Each row was made from one small tree. Brackets hold a mark, then the marks that hang from it, in the order of their numbers. Every link used is in the known rows. Write each row's tree.
Known rows:
[Z_140 Z_748 [Z_944 [Z_318 Z_256]]]: [ 1.532 -0.814  2.502  1.587 -4.971 -1.459 -0.033  0.805 -0.744 -1.108
  6.019  0.990  1.053 -0.613  1.544  2.708  2.271 -1.578  0.541  6.791
  2.047]
[Z_944 [Z_748 [Z_140 [Z_360 Z_318]]]]: [ 0.502 -1.177  2.370  1.622 -2.661 -1.070  0.400 -0.786  2.727  2.326
  4.346  0.034  0.660 -1.310  5.267  0.480 -1.467  3.147  2.000  2.646
  1.003]
[Z_748 [Z_944 Z_140 [Z_318 Z_256]]]: [ 3.185 -1.550  3.497  1.235 -3.590 -1.652 -0.106  0.329 -0.574  2.244
  8.589 -0.446  2.254 -0.139 -0.467  0.714  0.411  1.752  2.183  1.321
  1.448]
[Z_318 Z_256 [Z_944 [Z_140 Z_360 Z_748]]]: [-0.740 -3.217  3.100  2.313 -1.595 -4.622 -0.731 -0.957  1.034  1.070
  5.112  0.636  1.904 -0.502 -2.345  1.485  0.823 -1.719  0.323  3.008
 -1.793]
[Z_360 [Z_318 Z_256]]: [-0.200 -0.971  5.052  0.520 -1.295  0.921  1.893  0.938 -4.949  1.341
  2.642  0.113  1.024 -0.300  0.194  0.320  0.563  1.225  0.061  0.396
 -0.887]
[Z_991 Z_256]: [-0.538  1.805 -1.257 -0.556  1.747  0.338 -1.452  0.374 -2.059  0.135
  1.224 -0.317  0.495  0.457 -2.802 -0.780  0.383  0.399  0.056  0.057
  1.240]
[Z_944 [Z_318 Z_256] [Z_748 [Z_140 Z_360]]]: [ 4.171 -1.827  0.960  2.212 -2.618 -2.069 -0.236  0.038  1.181  0.354
  5.799  0.467  1.907 -1.267  2.675  0.693  0.036  2.165  1.951  5.115
 -1.596]
[Z_140 [Z_360 [Z_318 Z_256 [Z_944 Z_748]]]]: [-2.041 -3.459  4.930  1.867 -2.769 -2.950  2.274  0.593  0.062  2.967
  3.268 -0.442  2.955 -1.082  0.040  0.259 -0.485 -0.239  0.116  3.101
 -0.240]
[Z_256 Z_991]: [-1.719 -0.400  2.563 -1.263  1.852  0.836  0.460  0.581 -1.818  1.420
 -0.698 -0.492  0.176 -0.407 -0.845  0.082  1.224 -0.413 -0.267 -1.886
 -0.376]
[Z_748 [Z_944 Z_140]]: [ 0.664 -0.568  2.594  0.674 -2.047 -1.349 -0.424 -0.922  2.647  2.428
  6.289 -0.428  0.792  0.048 -0.272  0.050 -0.567  1.457  2.090 -1.250
  3.248]
[Z_360 [Z_318 Z_256 [Z_944 Z_140 Z_748]]]: [-2.954 -2.881  5.638  1.168 -3.123 -3.190  0.854  0.263 -0.988  2.513
  7.618 -0.711  3.526 -0.588 -0.798  0.561  1.074 -0.493  0.439  2.289
  1.247]
[Z_360 [Z_318 [Z_256 Z_991] Z_944]]: [-3.209 -2.665  7.946 -1.550  1.045 -0.443  2.429  1.404 -4.613  5.573
  0.392 -0.859  2.316 -0.937 -2.417  0.345  0.500 -0.871 -0.236 -0.961
 -0.454]
[Z_318 [Z_256 Z_991] [Z_944 Z_748]]: [-3.292 -2.295  4.722 -0.539  1.378 -1.537  1.342  1.218 -1.422  2.363
  2.151 -0.642  3.126 -0.968 -4.165  0.036  1.883 -2.724 -0.237  1.583
  0.207]
[Z_140 Z_360 [Z_944 Z_318 Z_748]]: [ 0.810 -1.491  0.289  2.035 -6.233 -3.378  0.571  0.052  5.005 -0.825
  5.151 -0.076  1.112 -0.902  4.930  1.322  0.265  0.028  1.205  4.946
  2.422]
[Z_318 [Z_944 [Z_748 Z_140]]]: [-0.619 -1.257 -0.353 -0.257 -0.033 -2.398 -0.834 -0.774  5.152  2.847
  2.349 -0.226  1.817 -1.093 -0.253  0.066 -1.592 -0.794  1.924  3.731
  2.677]
[Z_944 [Z_140 Z_360] Z_318]: [ 2.049 -1.999 -0.702  1.414 -3.393 -3.264 -1.240 -0.558  1.722  0.071
  3.768 -0.305  0.750 -0.057  3.375  1.029  0.084  1.589  0.821  0.135
 -1.662]
[Z_360 Z_318]: [-1.055 -0.510  2.653  0.027 -1.694  0.748  0.953  0.415 -1.655  1.977
  0.757 -0.431  0.278 -0.156  2.522  0.527 -0.451  1.250  0.098  0.014
  0.799]
[Z_140 Z_748]: [-0.693  0.079 -0.133  1.034 -1.387 -0.022 -1.196 -0.058  0.406 -0.952
  1.043  0.465 -0.097 -0.045  0.437  1.382  0.992 -1.286 -0.192  3.155
  1.262]
[Z_318 [Z_944 [Z_140 Z_360]]]: [-1.041 -2.766  0.721  0.630 -0.844 -4.540 -0.345 -1.412  3.925  2.368
  1.913 -0.301  1.198 -0.329 -0.573  0.088 -1.270 -0.591  0.569 -0.942
 -1.071]
[Z_944 [Z_140 Z_360] [Z_318 Z_256] Z_748]: [ 1.737 -2.483  1.500  3.130 -4.412 -3.562 -0.443  0.094  0.175 -1.659
  8.233 -0.129  2.539 -0.384  1.838  0.938  2.120  1.109  0.768  3.455
 -1.821]
[Z_944 [Z_140 [Z_360 Z_318] Z_748]]: [-1.304 -1.789  2.870  2.469 -4.359 -2.171 -0.739 -0.927  0.448  0.695
  5.473  0.105  0.087 -0.239  4.177  2.117  0.584  1.415  0.325  1.750
  0.498]
[Z_944 [Z_140 Z_360] [Z_318 Z_256]]: [ 2.892 -2.317  1.941  2.034 -2.895 -3.041 -0.292 -0.125 -1.342 -0.364
  5.612  0.138  1.530 -0.204  1.488  0.925  1.124  1.635  0.593  0.714
 -3.348]

Which tree is each row?
[-2.270 -2.886  0.422  1.678 -2.414 -5.220 -0.506 -1.130  5.438  1.170
  4.613 -0.567  2.257 -0.525 -0.251  0.265 -0.259 -1.089  0.653  1.286
  0.575]
[Z_318 [Z_944 [Z_140 Z_360] Z_748]]
[-1.658 -3.251  4.960  1.942 -2.561 -2.521  1.211  0.346 -1.128  3.288
  2.059  0.347  1.753 -0.816 -0.265  1.588 -0.412 -1.170  0.073  3.788
 -0.642]
[Z_140 [Z_360 [Z_318 Z_256 Z_944]] Z_748]
[-0.688 -1.789  6.360  2.692 -5.012 -1.727  1.918 -0.027 -1.122  0.717
  6.238  1.230  0.353 -0.958  2.816  2.217  1.029  0.295  0.593  4.582
  1.103]
[Z_140 [Z_360 [Z_318 Z_256]] Z_748 Z_944]
[-0.704 -2.208  5.042  0.380 -1.298 -1.676  1.025  0.188  0.424  4.512
  5.081 -0.158  2.871 -1.463 -0.155  0.329 -0.939  0.499  1.816  4.030
  1.596]
[Z_360 [Z_318 Z_256 [Z_944 [Z_748 Z_140]]]]
[-1.929 -2.347  2.984  1.205 -1.373 -3.687 -0.056 -0.099  0.742  0.698
  6.890 -0.316  3.288 -0.385 -3.112  0.233  1.451 -1.686  0.255  2.406
  0.459]
[Z_318 Z_256 [Z_944 Z_140 Z_748]]
[-4.486 -2.847  7.653 -0.509 -0.292 -0.905  2.287  1.636 -3.142  4.195
  3.247 -1.079  3.343 -1.237 -1.552  0.442  1.378 -1.595 -0.257  1.508
  1.013]
[Z_360 [Z_318 [Z_256 Z_991] [Z_944 Z_748]]]
[ 0.314 -0.445  0.064  1.018 -5.724 -2.113  0.143  0.539  3.720 -0.787
  5.569 -0.319  1.431 -0.624  4.051  1.400  1.138 -0.818  0.902  5.391
  4.063]
[Z_140 [Z_944 Z_318 Z_748]]
[ 3.380 -2.028  2.449  3.035 -4.515 -1.704  0.088  0.593  0.838  1.863
  5.515  0.335  1.496 -0.592  0.682  1.838 -0.187  0.524  1.722  5.182
  0.895]
[Z_140 Z_360 [Z_748 [Z_944 [Z_318 Z_256]]]]
[ 1.364 -1.403 -0.080  1.989 -5.931 -3.004 -0.532 -0.140  3.967 -0.593
  3.866  0.669 -0.055 -0.669  4.762  2.746  0.437 -0.797  0.924  5.746
  2.235]
[Z_140 Z_360 Z_748 [Z_944 Z_318]]
[ 3.292 -1.351 -1.700  1.575 -2.966 -2.416 -1.151 -0.462  4.502  0.610
  3.859 -0.024  1.031 -1.118  4.769  0.813 -0.924  2.023  2.064  4.531
  0.291]
[Z_944 Z_318 [Z_748 [Z_140 Z_360]]]
[ 6.131 -1.911  2.786  1.511 -2.279 -1.499  0.445 -0.287  1.872  4.470
  5.427  0.451  1.246 -1.201  1.430  0.391 -2.329  3.400  3.593  2.388
  0.127]
[Z_748 [Z_140 Z_360] [Z_944 [Z_318 Z_256]]]
[ 1.912 -1.576  6.662  1.205 -2.862 -1.462  2.358 -0.904  0.271  3.466
  6.579  1.313  0.151 -1.641  3.384  0.819 -1.113  3.206  2.601  1.909
  0.166]
[Z_748 [Z_140 [Z_360 [Z_318 Z_256]] Z_944]]
[ 1.545 -1.310  1.554  1.897 -3.793 -2.004 -1.962  0.335 -2.375 -1.449
  7.208  0.379  1.719  0.116  0.556  2.441  2.827 -0.508  0.247  4.404
 -0.347]
[Z_944 [Z_140 Z_748] [Z_318 Z_256]]
[ 3.320 -0.202  0.516 -0.551 -3.317 -1.716 -0.647 -0.584  3.795  2.015
  4.476  0.503  0.021 -1.011  4.562  1.359 -0.933  1.298  2.651  3.420
  2.880]
[Z_748 [Z_140 [Z_944 Z_318]]]
[ 2.290 -1.573  5.161  1.224 -0.632 -0.609  1.493 -0.516 -1.991  3.265
  3.732  0.854  0.418 -1.182  2.231  0.298 -1.234  3.675  1.716  0.633
 -2.321]
[Z_748 [Z_140 [Z_360 [Z_318 Z_256]]]]
[-2.050 -1.417  3.871  2.074 -5.774 -2.249  2.096 -0.184  3.401  0.757
  5.928 -0.016  0.660 -1.128  5.242  0.847 -0.073  1.099  1.037  3.163
  3.177]
[Z_140 [Z_360 Z_318] [Z_944 Z_748]]
[ 5.136 -1.385  0.492  0.837 -2.751 -1.757 -0.388 -0.694  5.296  4.833
  3.646 -0.111  0.460 -1.138  3.407  0.490 -3.297  3.399  3.878  1.735
  1.817]
[Z_748 [Z_140 Z_360] [Z_944 Z_318]]
[ 1.769 -1.540  5.421 -0.352 -0.849  0.446  1.396  1.733 -2.862  3.948
  3.861 -0.790  2.102 -0.695 -1.196  0.630  0.750  0.858  1.569  0.268
  1.261]
[Z_748 [Z_944 [Z_318 [Z_256 Z_991]]]]
[ 0.900 -2.666  2.267  1.465 -0.175 -3.713  0.479 -0.758  3.218  2.471
  3.859  0.487  2.306 -1.552 -1.427 -0.126 -1.274  0.034  1.751  3.521
 -1.011]
[Z_318 Z_256 [Z_944 [Z_748 [Z_140 Z_360]]]]
[ 2.177 -0.895  2.723  0.516 -3.779 -1.451  1.135  0.884 -1.264  0.033
  4.786  0.472  1.270 -0.499  1.267  1.214  1.313 -0.133  0.713  3.477
  0.939]
[Z_140 [Z_944 [Z_318 Z_256]]]
[ 3.289 -1.832  6.762  1.503 -1.923 -0.376  2.028 -0.590  0.337  6.068
  5.953  0.524  0.880 -1.403  1.579 -0.021 -2.690  4.535  3.522  0.473
  0.896]
[Z_748 [Z_140 [Z_360 [Z_318 Z_256]]] Z_944]
[ 2.002 -0.471 -0.092  1.307 -4.557 -0.559 -1.191  0.636  2.686  2.056
  3.494 -0.427  0.951 -0.163  1.516  2.080 -0.495 -0.339  1.780  4.956
  4.482]
[Z_140 [Z_748 [Z_944 Z_318]]]
[-1.703 -1.696  2.566 -0.255 -1.754 -1.898  0.115 -0.353  3.461  4.867
  2.950 -0.604  2.000 -1.335  2.074  0.432 -1.928  0.413  1.747  3.550
  3.667]
[Z_360 [Z_318 [Z_944 [Z_748 Z_140]]]]
[-0.585 -2.254  5.549  3.117 -3.816 -1.970  0.067 -0.493 -2.725  0.216
  7.586  0.726  0.966 -0.395  1.811  1.989  1.673  1.570  0.278  2.151
 -1.292]
[Z_944 [Z_140 [Z_360 [Z_318 Z_256]] Z_748]]
[-3.531 -3.021  8.860 -1.180  0.212 -1.941  1.600  0.560 -4.206  5.141
  4.431 -0.945  2.616 -0.732 -1.996  0.628  1.331 -0.212  0.086 -2.083
 -0.425]
[Z_360 [Z_318 [Z_256 Z_991] [Z_944 Z_140]]]
[-1.780 -1.965  2.972  2.476 -4.491 -2.535  0.327 -0.614  1.562  0.262
  6.926 -0.533  1.296 -0.500  4.198  0.727  0.516  2.176  0.581  1.041
  0.745]
[Z_944 [Z_140 [Z_360 Z_318]] Z_748]
[-0.005 -2.180 -0.349  0.712 -0.613 -3.774 -0.378 -1.243  6.443  3.164
  2.199 -0.017  1.475 -1.376  0.770 -0.042 -2.241 -0.127  1.935  3.358
  0.982]
[Z_318 [Z_944 [Z_748 [Z_140 Z_360]]]]
[-1.157 -1.321  2.114  2.059 -3.525 -0.652  0.126 -0.014  0.239  0.989
  1.455  0.316 -0.211 -0.443  3.810  1.897 -0.119  0.699  0.023  2.811
  0.233]
[Z_140 [Z_360 Z_318] Z_748]
[ 1.777 -1.262  3.610 -0.128 -0.372 -0.149 -0.237  1.039 -1.885  1.649
  5.420 -0.152  2.351 -1.431  1.135  0.889  1.852  0.874  1.504  3.755
  0.039]
[Z_944 [Z_318 [Z_256 Z_991]] [Z_748 Z_140]]
